Each row was made from one path, in order. Every step used is in the known rows, and no mark comes twice. Write each row's path.
Known rows
fopi -> lita -> midore -> nati -> sunaz -> gukule: [  8  12 -24  20 -13  -9   9  11 -52 -23  14  -7  51   0   6  40   8  -8
  15  29 -17   7  42  28  17  15  37   3   9   0   8 -15]
fopi -> lita -> midore -> nati -> sunaz -> soberu: [ 25  21 -15  -3 -14  12   2   2 -36 -27   7  11  39  -8  -8  47  -2 -13
  14  24   0  19  26  33   7   3  37  -5  -4 -16   9 -13]
sani -> pemu: [ -7  -5 -12   7 -15  -9  -9  19  12  28   9  13 -13   2   3  -1  24  17
 -28 -21  20  -2  -6 -12  17  -4   6   6   9 -14   3  33]
midore -> nati -> sunaz -> gukule -> gezas: [ -6  13  18 -10   8 -32  18  -5 -13 -34   0 -58  35  14   3 -18   5  -5
 -14  16 -51  -3  -7 -19  10   7 -19  12  26  25  23 -41]
sani -> pemu -> midore -> nati -> sunaz: [ -5  51   7 -14   4 -52  -2 -14  16   1  -1   6  10  -9   7  -8  26  25
 -31  -6   7   8   2 -28   4 -25 -14   1  -5  11  29  -9]
gezas -> gukule -> sunaz: [-31 -33 -31  -6  21 -17 -21  -1 -10 -34  -7  -1 -29  24  10   0  41   5
  12  -5 -33  -7  17  31  36   8 -16  -4 -23  -9 -24  -7]
lita -> fopi: [ 17 -10   1   9   3  16 -12  19 -19  -1  -1  35  44  -8  -3   7  14 -11
   1  12  22 -37  20  -3 -28 -30  11  -5  24  -3 -22   2]
fopi -> lita -> midore -> nati -> sunaz -> pemu: [ 22  12  -5  11  -4  -4  10  19 -49 -10   8   4  52   5   2  59  -6  -1
   5  22   8  15  57  12   3  -9  48   6  10  -4  -3 -10]
lita -> midore -> nati -> sunaz -> soberu -> nazo: [ 49  60  45 -13   2  19   7 -12 -24 -31   3  18  57 -36 -26  -1 -16  -5
  20  10   5 -26  -1   0  -9 -10 -21 -34   0  -3  12 -17]
pemu -> sani: [  4 -16 -48   6  -7 -10 -15   3 -14  21   6   8 -21   6  19  -4 -12  15
  11 -26 -10  -7  17 -10 -50  -3  31 -47   4  -8   3  10]
gukule -> sunaz -> pemu -> midore: [ -5 -37   9 -10  22 -39  -1   0  -5   1  -9  18 -37  25  25  14  16  38
   1 -28   4  10  70  -1   9  -7   8   9 -22  -1 -36 -16]
fopi -> lita -> midore -> nati -> sunaz -> soberu -> nazo -> lebu: [ 21  41  -2   2 -11  37  17 -11 -32 -29  -5  26  62 -27  -7  21  -8 -28
  28  27  -8  -3  23  46  -7  10  49  -1  -3 -25  19   5]
sani -> pemu -> sunaz: [  4  -9 -21  23 -27 -19  -2  22  27  45  11   3  -8  -1   3 -16  -1  -3
 -23 -24   6  -5   4 -21 -13 -15  -8   8  27 -11  12  31]
sani -> pemu -> midore -> lita: [-22  21   5  -1  -7 -47 -12  18   6  26  -6  27   4 -17   0   0  38  21
 -18  -9   4   9   4 -17   7 -27   3 -10 -12  -5   3  -4]
sani -> pemu -> midore: [-14   5 -17   0  -3 -35 -15   4  16  28   6  26 -13  -6  19 -13  26  29
 -21 -26  21   3   1 -16   3  -8   2   1  -9 -11   5  15]
nazo -> soberu: [-12  38 -31  11   0  49  -8  -9   3  24  21 -10 -39  21  -4  19  -2   4
  -4   8  18  -7 -37  20  11   9   4  -4  -1   9 -16  34]
sani -> pemu -> midore -> nati: [-11  46  -2 -10  13 -48 -13  -9   5  15  -7  18   2   1   9  -7  31  28
 -26 -19  13   0  -1 -28   1 -28  -5  -1  -3   6  15  -2]
soberu -> nazo: [ -9   4  -3  -1  19  35  -2 -17 -13  12  -8  22  15 -28 -14 -28  -5   8
   5  -8  -5 -50 -17   6 -15   5   2 -17  11  -4   2  24]
nati -> sunaz -> pemu -> midore -> lita -> fopi: [  6  -2  54   1  -5 -38  11  26   5 -14 -13   4  54 -26  -5  21  -9   2
  -8  36   4  16  41 -23 -20 -27  -2   5   3  16  -1 -37]
gezas -> gukule -> sunaz -> pemu -> midore -> nati: [-32  -2   1 -13  44 -55 -14   4 -16 -36 -24  -4  -8  29  12  11  30  14
  11  -4 -23   8  30   6  24 -10 -17   6 -30  10 -23 -32]
nati -> sunaz: [  3 -24  -3  -3 -15  10   0 -12  17 -10   8 -16   1 -10   1   4  -3  10
 -22  18  -9  -4   7   0  -3   8  -5  -4  19  -4  14  -3]
sunaz -> pemu -> midore -> nati: [-10   3  26  -6  32 -39  -9  12 -11  13 -26   7  13  16   8  18 -10  31
 -13  -9  15   0  21 -37 -28 -20  10   3  12  11 -14 -24]
nazo -> soberu -> sunaz -> pemu -> midore -> lita -> fopi: [ -3  38  49  16   4  25  15  16   5  -4  11 -12  10  -1  -8  25  -4 -18
  11  32  38  17 -18   2  15 -24 -13  16 -32  36 -22  10]
nazo -> soberu -> sunaz -> gukule -> gezas: [-19 -11   5  21  -9  43  22   5   6  -9  39 -65 -27  27  18 -20  -3 -24
  17   5  -6  14 -56  21  50  41 -22  30 -22  27 -10  24]
lebu -> nazo -> soberu: [  9 -11 -85   1   4  40 -20 -29  -9  58  24  16 -62  30 -16   7  -6  -6
  -9 -11  24  -5 -42   2  10   6  15  11  21 -13 -13  19]
nati -> midore -> lita: [ -2  12  22  -7 -12   3 -10  30 -31   8  -6  18  29 -21   7   5   0   4
 -16  -1  -6  -3  17 -19  26  23  28 -31   1   5 -22 -24]
lita -> midore -> nati -> sunaz -> soberu -> nazo -> lebu: [ 42  64  50  -4  -4  36  11 -15 -14 -31  -6  24  66 -38 -16  -9 -15 -15
  24  11   0 -32   6   9 -19  -4  -1 -27   7 -17  15  -5]
midore -> nati: [ -3  30  -2 -14  26  -3 -13 -15 -20  -5 -18  -5   9  15 -13  13  16  14
 -23   2  -7 -29  -3 -20 -16 -26   2 -18  33   8   3 -14]
nazo -> soberu -> sunaz: [ -6  16   0   9  -4  67   5 -18  16   1  29 -33 -43  16   0   9   1  -8
  -1  11  29   3 -46  19  29  12 -15   7 -19  19  -8  41]

Write each row's path
[  5 -53 -56   5  -1  34   5 -15  -9  32  40 -31 -50  38   4 -27  -8 -29
   8 -15   1  13 -56   1  42  32  -4  40   5   2  -8  10]	lebu -> nazo -> soberu -> sunaz -> gukule -> gezas
[ -6  47  34   5  19  26  11 -13  11  -5  11 -34 -22  23   0  19 -10   1
  -1  12  36  17 -33  -5  19  -8 -18  16 -24  37  -7  16]	nazo -> soberu -> sunaz -> pemu -> midore -> nati
[  5 -34  -5  14  -1 -21  -3  40 -13  27  -6   2  -7  16  15  18 -33  19
   4 -24  11  13  32 -27 -43  -1  37 -15   8  -3 -13  11]	sunaz -> pemu -> sani
[ -1  11  29   7  -2  -4  -7  39 -30  -1 -19  29  56 -24 -30  25  30 -19
   2  37  -6 -24  25  -6 -21 -52  12 -22  17   4 -23 -24]	midore -> lita -> fopi
[-22 -34 -20   1  19 -41 -11  24 -16 -24  -8  -6 -23  30  17   9  14   6
  22 -14 -26  17  37  15  16   5   0  -6 -33  -1 -24  -8]	gezas -> gukule -> sunaz -> pemu -> sani
[ 14  14 -34   9   3  10  -7   8 -59   0   8  21  38  10   3  50  12   0
   9  10   3  -8  44  22  -1 -10  54 -11  12 -13  -8  -3]	fopi -> lita -> midore -> nati
[ -9  32  18   2  -6 -49  -9  27   0  17  -6  40  33 -24  -3   1  39   7
 -11   3  15   2  16 -17  -3 -44   1  -7 -11   3  -2  -8]	sani -> pemu -> midore -> lita -> fopi
[-22   6   1  27 -13  50  13  -4  12 -10  31 -49 -34  17   3  -1   1 -17
  11  19  11  10 -54  24  48  41 -25  19 -19  29  -3  33]	nazo -> soberu -> sunaz -> gukule
[-16 -91  22  11 -10  12  18  19   0 -27  21 -61   2  17  30 -43   8 -19
  13 -13 -27   4 -22   0  38  45 -19  30  -3   7  -5   0]	soberu -> sunaz -> gukule -> gezas
[ 11   0  22 -21 -15  31  11 -22  32 -30  -6  -1   9 -47 -26 -21 -26 -12
   5  18 -11   3 -39  19  -2  25 -27  -6 -10 -10  30   0]	nati -> sunaz -> soberu -> nazo
[  9 -10  -4  11 -21  45   6  -6  39  18 -23  16   8 -32 -14 -46 -44 -42
  24  -8 -17 -26 -30  18 -57  14  -4  -5  24 -32  17  24]	pemu -> sunaz -> soberu -> nazo -> lebu
[ 14 -27 -60   0   2  53 -10 -35   2  40  31  -1 -64  27 -13  -2  -6 -17
  -6  -7  32   5 -50   1  24   7  -1  20   7  -4  -5  25]	lebu -> nazo -> soberu -> sunaz
[-27   2  -3  -8  12 -30 -23   3 -10  14 -22  25   6 -16   0   5  25  20
   0   7 -16 -10  13  -8 -24 -25  11 -32  -3  -3 -13 -36]	pemu -> midore -> lita
[ -1  -4  20 -19  35 -50   2  -9 -13  -9 -19  12 -24  30  16  18  20  37
  -4 -23  -1   7  67 -12   6 -22   4   8 -16  10 -26 -28]	gukule -> sunaz -> pemu -> midore -> nati
[-21 -70  17  20 -14  20   6   8   7 -28  10 -42  -8   3  12 -22  13  -9
   6   4  -4  -2 -20   6  36  43 -22  15  -1  10   4  12]	soberu -> sunaz -> gukule
[-24 -14 -10 -20  20  -1 -12  -9   0 -50 -18  11 -21  -5 -12 -19  23 -13
  32  -3 -31  -1 -21  47  35  21 -33  -6 -45 -14 -10  -4]	gezas -> gukule -> sunaz -> soberu -> nazo
[  2  -8  12 -22   3  34  10 -28  15 -27 -21  33 -29 -12  -4 -26  12  -8
  24 -17 -16 -10  10  47  11  19   5   0 -30 -30  -7  14]	gukule -> sunaz -> soberu -> nazo -> lebu
[ -1 -25  24  -2  -3 -25   4   3  19  -4  -3 -10  11  -9  13  10 -22  22
 -17  11   7  18  26 -20 -14   5  -2  10   6   5   5 -19]	nati -> sunaz -> pemu -> midore
[  0  39   9 -35  19 -29 -11 -39  14 -28 -22   3   7 -13  -1  -7   0  17
  -7  10 -10   5 -15 -10 -24 -14 -20 -18  -7   7  24 -45]	pemu -> midore -> nati -> sunaz -> soberu
[-17  43   7  -1  -4 -66   4  -4  14  -7   0  -8  15  -8  10 -16  26  19
 -22  -1  -7  14  -4 -23  18  -3 -22   9  -6  19  31 -14]	sani -> pemu -> midore -> nati -> sunaz -> gukule
[ -6 -12  40  -2  -6 -35   8  17  13  -5 -13 -10  23 -18  -1  20 -13  15
 -15  26  -6  23  30 -21 -12 -10  -1   2   4  10   3 -33]	nati -> sunaz -> pemu -> midore -> lita
[  1 -45  12  -5  14 -19   5  12  -9   0  -6   6 -38  31  13  23  14  28
  -6 -23   3   7  65   1  19  -1  12  13  -7  -5 -37  -1]	gukule -> sunaz -> pemu
[ 14 -13  -9   1 -13  27   0  -5  30  17 -14  11  -1 -31 -22 -39 -44 -31
  20 -11 -15 -20 -37   9 -46   7 -24 -11  17 -18  15  11]	pemu -> sunaz -> soberu -> nazo
[ 23 -28 -54   7   1  29  -1 -14  -6  46  29  -4 -60  32  -6   5 -28 -14
   5 -17  33  24 -31 -13   5   5  14  15  -2   3  -4  26]	lebu -> nazo -> soberu -> sunaz -> pemu -> sani
[ -5  -1  16 -11  -7  68   2 -12  25  -9 -31  34   7 -39 -18 -38 -18 -25
  24  -2  -3 -21 -51  36 -21  35  13  -6  -5 -41   9  30]	sunaz -> soberu -> nazo -> lebu
[  5  39  14 -19  14  -9   2 -27  -3 -26 -11 -24  20   3 -14  12   7  10
 -30  22 -17 -14   2 -20 -10 -22 -13 -10  29  18  25 -24]	midore -> nati -> sunaz
[ 12   9  -1   7 -27  -3   8  14  39  29  -2  14  -3 -30 -17 -35 -19 -22
  -2 -23   6   0 -35  -5 -12  -1 -26   6   5 -15  26  34]	sani -> pemu -> sunaz -> soberu -> nazo
[ -8 -68 -30  31 -21 -23   9  32   2  25  13 -46  10  21  26 -50 -26 -28
  14 -20 -56 -13  -1 -12 -23  27 -11  20  42  -1  -3 -13]	pemu -> sunaz -> gukule -> gezas
[ 14 -37 -21   3 -26  18 -12   8  36  20 -11   1 -20  -8 -12 -18 -36 -25
   9 -10  -9  -2 -27   3 -44   7 -18 -11  24 -23   5   3]	pemu -> sunaz -> soberu
[ 12 -10 -11   9 -36  -9  -1  23  44  32   3   8 -17 -12  -9 -20 -12 -18
 -11 -22   9  13 -28  -8  -9  -2 -19   7  10 -22  18  26]	sani -> pemu -> sunaz -> soberu
[  7   3  27 -14 -22  48  17 -25  40 -32 -15   7  18 -47 -17 -31 -23 -23
   8  21 -14  -2 -33  28 -12  32  -7   0  -3 -25  32  12]	nati -> sunaz -> soberu -> nazo -> lebu
[ 11 -35  -5  -2   8 -36   6  14 -16   3  -2   7 -41  31  23  18  -1  27
   9 -34  -6  15  75  -3  -6  -9  25  -7 -19   1 -26  -1]	gukule -> sunaz -> pemu -> sani
[  5 -33  27   4 -13  -5  10  17  17  -4   0 -19  11  -3  -1  19 -23  12
 -24  15   7  14  22 -17  -4   8   3  13  19   3   3  -3]	nati -> sunaz -> pemu
[ -6  40   1 -23  26 -37 -11 -42   1 -17 -15   0  14  -4   8  -4  11  27
 -16   9 -12 -11   9 -20 -25 -24 -11 -18   5  17  20 -42]	pemu -> midore -> nati -> sunaz
[ 13   5 -32  -8  24  15  -5 -34  -4  32  13  -2 -45  33 -12   7 -13  -7
  -7  -7  38  16 -38 -22  15 -11  -4  25   1  13  -4   1]	lebu -> nazo -> soberu -> sunaz -> pemu -> midore -> nati
[  3  15  12  18  -6  38  14   8  11   9  26 -36 -37  22   7  18 -26  -7
  11   2  33  25 -26   3   9   8   0   6 -27  27  -8  40]	nazo -> soberu -> sunaz -> pemu -> sani
